Known rows, with every way that one mark hangs from another:
{q_169 {q_466 q_723} q_987}: 3,-24,-4,27,2,7,7,-5,25,3,-8,16,1,-1,0,-14,20,4,-4,-7,-1,31,7,-2
{q_723 {q_466 {q_169 q_429} q_655}}: -5,5,-11,-1,7,4,-60,15,-14,6,-6,30,11,-17,-5,5,32,10,27,20,18,-19,3,22
{q_429 {q_169 q_123 q_466 q_987}}: -4,14,-1,-7,17,20,14,-11,15,9,-9,7,-24,6,17,-12,11,-18,-24,-25,1,-13,-11,-5
{q_169 q_123 q_429 {q_837 q_655} q_987}: -14,-1,9,-1,25,46,5,-20,28,18,-11,8,8,25,8,1,21,5,-3,-5,10,-24,-13,24
{q_837 q_655}: -4,-4,17,-3,0,16,17,2,-2,1,-1,2,6,1,3,4,17,8,0,18,11,-10,-2,-3
{q_751 {q_169 q_429 {q_466 q_655 q_723}}}: 1,-5,-3,5,4,11,-10,-6,13,5,-30,40,12,-1,-15,-2,18,13,1,26,24,11,1,12
{q_723 {q_466 {q_169 q_429 q_987}}}: 9,-3,-30,12,19,7,-55,4,9,5,-6,19,9,5,5,2,36,-6,35,-10,-1,3,7,31
{q_655 q_837}: -8,-1,14,-2,5,-2,14,2,-2,5,-5,0,13,-12,-4,-1,10,2,-8,19,19,-2,-2,-6
{q_837 {q_169 q_123 q_429 {q_466 q_723}}}: -20,15,-19,9,5,21,-13,6,11,8,2,17,-16,-20,-7,-5,3,25,-4,-19,28,-16,-19,3
{q_466 q_169 q_655}: -7,1,2,0,3,-10,-27,22,-15,10,8,12,6,-18,2,0,11,7,4,22,-2,-36,6,4
{q_466 q_723}: -4,-9,2,6,-1,-4,-6,1,1,-1,-6,12,7,-17,-15,-4,22,9,1,5,18,15,6,0
{q_751 {q_169 q_123 q_429 q_837 q_987}}: -2,9,-16,-4,34,22,-11,-24,40,25,-24,15,8,40,-3,-1,3,-16,-2,-16,-5,-4,-4,32
{q_429 {q_169 q_466 q_837 q_987}}: 1,-3,11,13,7,28,27,-18,35,18,-7,-7,-22,0,18,-10,-20,-5,-24,-35,-17,21,-9,-9
{q_723 {q_466 {q_655 {q_837 {q_169 q_429}}}}}: -21,1,-10,6,3,10,-45,27,6,4,-11,27,13,-41,-22,9,33,18,12,30,57,-3,-8,11
{q_837 {q_169 q_123} q_655}: -25,14,2,-8,12,19,4,16,4,12,12,-2,-9,-11,0,2,13,15,-15,5,24,-41,-13,-4
{q_837 {q_169 q_123 {q_466 q_723}}}: -22,4,-8,10,3,7,-1,9,10,11,9,11,-19,-28,-8,-11,-4,21,-21,-14,19,-11,-10,-12
{q_429 {q_169 q_466 {q_837 q_655} q_987}}: -3,-8,28,9,8,43,45,-16,32,18,-7,-6,-18,4,23,-6,-5,3,-25,-17,-8,13,-9,-13
{q_655 {q_837 {q_169 q_987}}}: -10,-9,-13,19,13,0,-7,19,30,7,3,-2,3,-18,-4,-2,18,-3,-4,0,16,-3,-1,1
{q_655 q_466 {q_837 {q_169 q_987}}}: -13,-8,-1,14,15,1,-5,19,25,5,2,5,15,-25,-9,-9,35,6,-11,19,35,16,11,4
{q_987 {q_169 q_123 q_429}}: -9,22,-18,-29,-2,24,-4,-6,3,-8,-15,14,9,20,-7,13,16,-8,11,1,12,-35,-4,13
{q_723 {q_466 {q_655 q_837}}}: -14,-10,17,1,3,-1,-19,14,-7,3,-15,27,22,-33,-19,-2,41,6,-3,49,44,8,5,-1
{q_169 q_123 q_837 q_987}: -11,-1,0,6,23,17,-1,-15,29,19,-2,1,0,13,2,-9,2,-6,-19,-17,-8,-9,-2,10
{q_751 {q_169 q_837}}: -1,0,6,2,12,5,9,-16,26,23,-12,-2,3,17,-4,0,-28,-4,-14,-2,-15,19,4,4
{q_987 {q_169 q_123}}: -12,13,-9,-24,-4,11,10,0,0,-5,-6,8,8,12,-7,8,10,-9,-6,9,5,-27,6,-1
{q_429 {q_169 q_987}}: 6,4,-5,-3,11,8,-3,-1,19,-1,-11,1,-11,0,6,-2,24,-22,-1,-17,4,8,1,5
{q_169 q_429 q_987}: 10,-3,-23,10,11,15,-18,-6,23,-4,-12,10,6,23,4,4,24,-9,22,-11,2,-1,-3,26
{q_466 {q_169 q_429 {q_837 q_655} q_987}}: -2,-7,3,13,20,35,-6,-5,23,23,3,0,9,17,20,4,11,10,17,-8,-14,-25,-4,22

Rows:
-15,-3,12,1,10,-10,-35,24,-17,15,-3,25,22,-41,-10,-3,37,9,4,45,29,-15,8,2  {q_723 {q_466 q_169 {q_655 q_837}}}
-17,16,-8,-21,0,34,6,-16,16,7,-13,8,9,19,-6,13,-8,2,-1,-8,1,-24,-7,11  {q_987 {q_169 q_123 q_429 q_837}}
-9,-14,6,5,-26,10,15,10,7,-8,-15,30,12,-16,-15,1,19,13,-7,31,15,6,14,-15  {q_987 {q_169 {q_466 q_655 q_723}}}
-15,20,-4,-12,25,7,-33,3,-20,8,-3,30,17,-18,-11,-6,51,22,4,18,36,-28,4,23  {q_655 {q_466 {q_169 q_123 q_429} q_723}}
-5,11,-5,4,12,16,-19,-5,5,20,8,-5,0,1,12,5,-24,15,14,-20,-20,-26,-9,15  {q_466 {q_169 q_429 q_837}}
5,14,-27,-10,33,12,-21,-15,27,9,-26,22,10,41,-3,1,28,-24,6,-4,7,-13,-1,35  {q_751 {q_169 q_123 q_429 q_987}}
-3,24,-16,-22,25,11,-14,-14,7,12,-22,18,7,29,-5,3,8,-12,1,2,13,-24,-8,24  {q_751 {q_169 q_123 q_429}}
-8,-17,13,13,-8,4,3,6,0,1,-9,28,3,-24,-10,-10,15,21,-13,23,21,10,2,-11  {q_169 {q_466 q_655 q_723}}
7,-16,-14,24,4,19,-4,-12,27,-2,-16,22,2,8,1,-7,25,6,12,-14,9,22,-2,13  {q_169 q_429 {q_466 q_723} q_987}
-18,-11,11,14,14,25,8,-10,29,24,-4,16,-3,4,6,-14,-8,6,-31,1,-6,-15,-5,1  {q_169 q_123 {q_466 q_655} q_837 q_987}
3,-7,1,11,4,-1,14,-9,16,8,-17,19,3,3,-8,-11,-3,2,-9,5,1,33,8,-6  {q_751 {q_169 {q_466 q_723}}}
-7,-25,12,28,3,20,9,-7,33,18,-5,10,-1,4,10,-11,-13,8,-20,1,-15,11,2,-2  {q_169 {q_466 q_655} q_837 q_987}
-14,-4,-4,15,-11,6,-2,22,11,8,10,7,-16,-27,1,-2,-17,21,-14,7,7,-12,-8,-14  {q_837 {q_169 {q_466 q_655}}}
-22,4,30,-12,14,30,25,-12,6,22,1,-2,1,3,4,-2,-3,14,-25,8,9,-26,-10,-3  {q_169 q_123 {q_837 q_655}}
-13,17,11,-14,9,16,14,-9,-5,8,-9,15,-19,-24,-2,-13,16,4,-26,-12,26,-5,-13,-14  {q_429 {q_169 q_123 {q_466 q_723}}}
-11,10,11,-2,17,15,28,-24,22,32,-9,3,-7,22,7,-10,-43,0,-35,-9,-17,2,-7,-5  {q_751 {q_169 q_123 q_466 q_837}}
-11,0,30,-5,11,41,15,-16,10,11,-9,7,18,0,1,5,16,29,-3,22,27,7,-5,13  {q_169 q_429 {q_837 {q_655 q_466}}}
-5,8,18,-7,-5,16,14,5,-3,4,-10,12,-18,-21,7,-6,0,3,-20,7,14,-8,-9,-15  {q_429 {q_169 {q_466 q_655}}}
-9,2,11,3,14,32,-21,-3,1,21,1,9,11,-7,8,7,10,23,18,2,5,-11,-5,16  {q_723 {q_466 {q_169 q_429 {q_837 q_655}}}}
0,-12,-18,13,14,3,-51,14,8,3,-10,34,18,-14,-9,-2,57,8,27,15,16,-21,10,28  {q_466 {q_169 q_429 q_987} q_655 q_723}
-13,2,21,-16,-6,48,29,-12,16,0,-16,10,27,10,-4,15,21,23,2,29,23,4,8,8  {q_987 {q_169 q_429 {q_837 {q_655 q_466}}}}
-14,11,-12,4,6,11,-12,14,10,5,0,0,3,-21,-6,9,4,14,8,0,31,-18,-16,6  {q_655 {q_837 {q_169 q_429}}}
-13,-8,31,4,11,37,8,-16,9,7,-14,20,25,-15,-14,0,39,39,-3,29,45,21,1,14  {q_169 q_429 {q_837 {q_655 {q_466 q_723}}}}
-17,10,3,-18,-3,23,18,-11,15,8,-3,0,6,10,-6,5,-14,-2,-19,-4,-8,-17,3,-4  {q_987 {q_169 q_123 q_837}}
6,-12,-4,12,21,7,2,-17,45,22,-16,2,8,26,-1,-4,-9,-17,-8,-10,-21,29,11,13  {q_751 {q_169 q_837 q_987}}
